Every row comes from one small tree of marks. The marks that hang from a mark follow it in brackets, in alphabetical order. Every link used is in the known rows. Which tree was each row made from?
Known rows
C[Y[M[P]]]: [-1.01  1.36 -2.74  2.93  1.02  3.71  1.53 -1.05  0.19  1.15 -3.27  2.76
  0.39  2.90 -1.75 -0.84 -0.65  1.43 -1.57 -1.04]
D[P]: [-0.83  0.71  0.92  3.40 -1.95  1.88  0.66 -1.24 -0.70 -0.44  0.04 -0.06
  0.00  1.88 -0.55  0.64  0.96  1.51  0.08  0.69]
P[J M]: [-2.58  2.42 -0.05  4.18 -0.80  1.32  2.58 -1.65 -0.35  2.90 -0.72 -0.27
 -2.11  1.97 -3.68 -0.20  1.31  0.66  0.21 -1.54]
Y[U]: [-3.11  0.75  0.06  3.19 -0.98  0.01  0.58 -1.11 -2.28 -0.94 -0.37  1.67
 -1.23  3.08 -1.33  1.23  1.27  2.82 -0.56 -0.67]
P[C D J M]: [-3.43  2.81 -1.44  3.54 -2.29  3.57  4.50 -1.83  0.07  0.87 -1.16 -1.33
 -3.75  3.01 -2.28  0.53  1.26  0.82  1.28 -2.48]
Y[C M[P] U]: [-1.57  1.05 -2.74  2.65  0.34  4.65  1.03 -1.99 -2.20  0.54 -3.46  3.70
 -1.35  3.36 -2.63 -1.17  1.55  4.06 -3.36 -1.74]
M[P[C] Y[U]]: [-1.13  0.48 -2.36  3.09 -0.77  0.82  3.35 -2.03 -0.57 -3.00 -1.52  0.73
 -5.21  4.61 -3.09  0.48 -0.45  2.25  0.87 -3.92]
P[C[Y[M]] D]: [-3.77  2.49 -3.54  2.98 -0.93  3.01  4.00 -1.28  0.20 -0.53 -2.68  0.63
 -1.09  3.06 -0.25  1.21  0.00  2.63 -0.31 -0.44]
J[P[M]]: [-1.74  2.01  2.08  2.63 -0.52 -0.45  1.35 -3.64  0.48  1.13  0.07  0.01
 -0.37  2.50 -2.44  2.10  0.48  2.59  0.06 -1.11]
P[D M[Y[U]]]: [-3.69  2.62 -1.34  4.57 -1.62 -0.28  2.56 -3.47 -1.44 -2.71 -0.51 -1.04
 -2.88  3.73 -2.07  1.05  0.04  1.77  0.13 -2.85]
P[J M[Y[C U]]]: [-2.94  3.13 -2.64  4.27 -1.19  0.18  4.44 -3.69 -1.56  1.79 -1.59 -0.12
 -5.23  2.89 -5.56 -1.16  2.07  2.02 -1.03 -2.54]
M[P[C]]: [-0.28  0.12 -0.59  2.50 -0.55  3.78  2.86 -0.51  0.49 -0.77 -1.71  0.72
 -2.22  3.81 -2.06  0.36 -0.01  1.56  0.10 -2.56]
J[P[C M]]: [-2.07  2.37  1.81  2.42 -1.15 -0.18  3.81 -3.92  1.18  0.63  0.14 -0.70
 -2.95  2.95 -2.74  3.11  0.82  3.08  1.17 -1.87]
C[Y[M U]]: [-4.30  2.17 -2.44  3.64 -0.05  0.54  1.62 -1.97 -1.82 -0.12 -2.22  2.89
 -1.54  2.65 -1.26  1.27  0.80  3.26 -1.55  0.00]
M[P[D J] Y[C]]: [-0.35  1.01 -4.64  2.32 -0.67  5.99  3.21 -1.46  0.10  1.25 -3.06  0.21
 -0.63  3.61 -4.27 -4.16 -0.11  0.06 -0.70 -3.30]
Y[C M[P[J]] U]: [-1.97  1.47 -4.05  2.46  0.29  6.02  1.45 -2.41 -2.37  2.25 -3.73  4.16
 -2.20  2.73 -3.75 -2.54  2.30  3.39 -2.58 -2.15]
C[Y[M[P[J]] U]]: [-3.19  1.52 -4.59  3.51  0.62  4.76  1.46 -2.01 -1.48  0.86 -3.46  4.35
 -2.25  2.50 -2.86 -1.74  0.73  1.84 -0.73 -1.64]
C[Y[M[P[D]] U]]: [-3.47  1.30 -4.04  3.26  0.15  4.84  1.22 -1.90 -1.50 -2.08 -3.22  3.46
 -0.54  3.52  0.25 -0.71 -0.03  2.19 -1.35 -1.63]
J[P[M[Y[C]]]]: [-0.85  2.60  0.19  2.54 -0.23 -1.33  3.95 -4.72  0.96  2.34 -0.86 -1.18
 -1.54  3.08 -4.93  0.48  0.63  2.63 -0.88 -1.84]
Y[C M[P[D]] U]: [-2.26  1.16 -3.50  2.39 -0.12  6.17  0.90 -2.11 -2.57 -0.84 -3.64  2.94
 -0.27  3.36 -1.21 -1.47  1.24  3.76 -3.16 -2.25]
J[P[C M[Y]]]: [-1.55  2.72  0.18  2.65 -1.06 -2.28  4.60 -4.44  1.64 -0.03 -0.23 -1.69
 -3.40  3.65 -4.23  2.52 -0.40  2.81  1.72 -2.84]
Y[C U]: [-2.63  0.92 -0.51  2.82 -0.84  1.19  2.11 -1.67 -2.27  0.56 -1.36  1.39
 -1.92  2.83 -1.97  0.22  2.47  3.45 -2.49 -0.54]

Which tree is each row?
[-2.02  2.92 -0.74  4.90 -2.33 -0.78  4.34 -4.51 -1.10 -0.96 -0.65 -1.13
 -4.34  2.30 -2.96 -0.05  1.88  3.03 -1.44 -1.27]  D[P[M[Y[C U]]]]
[-2.85  3.14 -1.17  5.12 -2.49  0.03  2.75 -4.27 -1.32 -0.56 -0.04 -0.51
 -4.66  1.77 -3.71 -0.12  1.29  1.71  1.20 -1.58]  D[P[J M[Y[U]]]]
[-0.78  2.57  0.76  4.77 -2.05 -1.07  2.81 -3.43  0.21 -0.81  0.19 -2.06
 -2.41  2.15 -2.86  0.41 -0.05  0.96  0.34 -0.91]  D[P[M[Y]]]
[-4.44  3.23 -2.72  4.27 -1.87  3.05  6.35 -2.10  1.14  1.30 -1.69 -0.90
 -4.38  2.77 -1.99  0.22  1.19  0.11  1.07 -2.06]  P[C[Y] D J M]
[-2.73  1.30 -2.93  3.50  0.82  3.12  1.34 -1.89 -1.21 -0.85 -3.28  4.04
 -1.59  3.21 -1.28 -0.34  0.26  2.64 -1.55 -1.28]  C[Y[M[P] U]]
[-0.86  0.50 -1.89  2.48 -0.81  5.15  3.15 -0.68  0.37  1.07 -2.07  1.33
 -3.23  3.31 -3.26 -1.05  0.52  0.83  1.18 -2.74]  M[P[C J]]
[-1.10  2.77 -0.07  4.70 -2.80 -0.93  5.19 -3.36  1.00 -1.23  0.01 -2.97
 -4.77  2.66 -2.65  1.59  0.16  1.64  1.30 -1.90]  D[P[C M[Y]]]
[-3.01  1.46 -1.18  1.66 -1.29  1.64  4.35 -2.61  1.41 -1.08 -0.97 -0.15
 -0.63  3.42 -0.13  1.88  0.02  2.31  1.53 -0.73]  J[P[C[Y] D]]
[-2.88  3.41 -2.84  3.87 -2.15  1.88  5.38 -2.77  0.78  0.14 -1.14 -2.42
 -4.34  3.40 -3.94  0.09 -0.02  0.63  1.98 -3.37]  P[C D J M[Y]]
[-1.70  1.49 -3.89  2.28  0.04  7.73 -0.17 -0.71 -1.14  1.07 -3.12  2.57
  0.96  2.91 -2.08 -2.31 -0.35  1.13 -0.29 -2.10]  Y[M[P[D J]]]
[-2.86  2.32  0.76  2.33 -1.74  1.07  3.45 -3.70  1.08 -0.91 -0.15 -1.48
 -1.79  3.41 -0.96  2.71  0.55  2.79  1.22 -2.15]  J[P[C D M]]
[-3.97  1.89 -3.43  3.13 -1.73  4.01  5.17 -0.84  0.42  0.93 -1.91 -0.07
 -2.52  2.96 -1.25 -0.30  0.84  0.44  1.46 -0.90]  P[C[Y] D J]
[-3.51  3.19 -2.44  4.53 -1.74 -0.84  5.22 -3.38 -0.81 -0.05 -0.97 -0.55
 -7.46  3.44 -4.84  0.92  1.21  2.21  1.62 -3.33]  P[C J M[Y[U]]]
[-1.99  2.79 -0.11  2.68 -0.98 -0.52  2.11 -4.40  0.93 -0.55 -0.11 -1.83
 -0.06  3.49 -2.76  1.28 -1.12  1.54  1.06 -2.26]  J[P[D M[Y]]]
[-3.32  0.50 -3.04  3.18 -1.25  4.26  4.51 -1.65 -0.44 -3.16 -2.18  1.56
 -3.40  4.34  0.54  0.57  0.40  1.50  0.25 -2.96]  M[P[C[Y[U]] D]]
[-0.99  0.93 -4.05  2.80 -0.18  3.34  2.95 -2.43 -1.33  0.80 -2.71  1.83
 -3.57  3.44 -5.18 -3.29  1.19  1.60 -0.77 -3.26]  M[P[J] Y[C U]]
[-2.26  2.95  0.23  4.40 -3.00  2.38  4.76 -2.73  0.56  1.13 -0.20 -1.10
 -4.78  1.65 -2.53  0.59  2.12  1.37  1.38 -1.11]  D[P[C J M]]
[-1.58  0.46 -2.86  2.25 -1.43  7.01  3.09 -0.48  0.12 -0.16 -2.03  0.63
 -1.84  3.57 -1.86 -1.45  0.45  0.65  1.39 -2.89]  M[P[C D J]]
[-3.05  1.97 -2.06  2.78 -0.27  1.98  1.30 -2.37 -2.62  1.22 -2.55  2.50
 -1.25  2.73 -2.41  0.29  2.16  4.84 -3.36 -0.23]  Y[C M U]
[-4.63  1.60 -1.47  1.97 -1.53  0.89  3.93 -3.61 -0.07 -2.74 -0.75  0.90
 -2.23  3.48  0.15  2.34  0.90  3.50  1.52 -0.68]  J[P[C[Y[U]] D]]
[-3.23  1.37 -2.00  2.99 -1.52  2.19  5.07 -0.79  0.99 -0.93 -1.65 -0.36
 -1.74  3.45  0.23  1.10  0.14  1.10  0.48 -0.98]  P[C[Y] D]
[-2.98  2.50 -2.48  2.98 -0.21  1.38  4.37 -1.18  0.68  0.83 -2.73  1.41
 -2.07  2.59 -1.70  1.59  0.18  2.79 -0.69 -0.16]  P[C[Y[M]]]
[-1.69  1.63 -0.94  3.02 -2.81  3.07  3.12 -1.36 -0.04  0.68 -0.30 -0.22
 -3.07  1.84 -2.01  0.20  1.61  1.79  1.82 -0.27]  D[P[C J]]
[-0.80  0.83 -3.75  2.64 -0.43  5.11  1.46 -0.83  0.06 -0.16 -1.98  0.36
 -0.24  3.76 -3.47 -2.91 -1.20 -0.56  1.15 -3.29]  M[P[D J] Y]
[-2.10  2.93 -0.57  2.57 -1.64  0.01  4.52 -4.68  1.35 -1.32 -0.30 -2.45
 -2.46  3.96 -2.72  2.28 -0.82  2.49  2.01 -3.27]  J[P[C D M[Y]]]
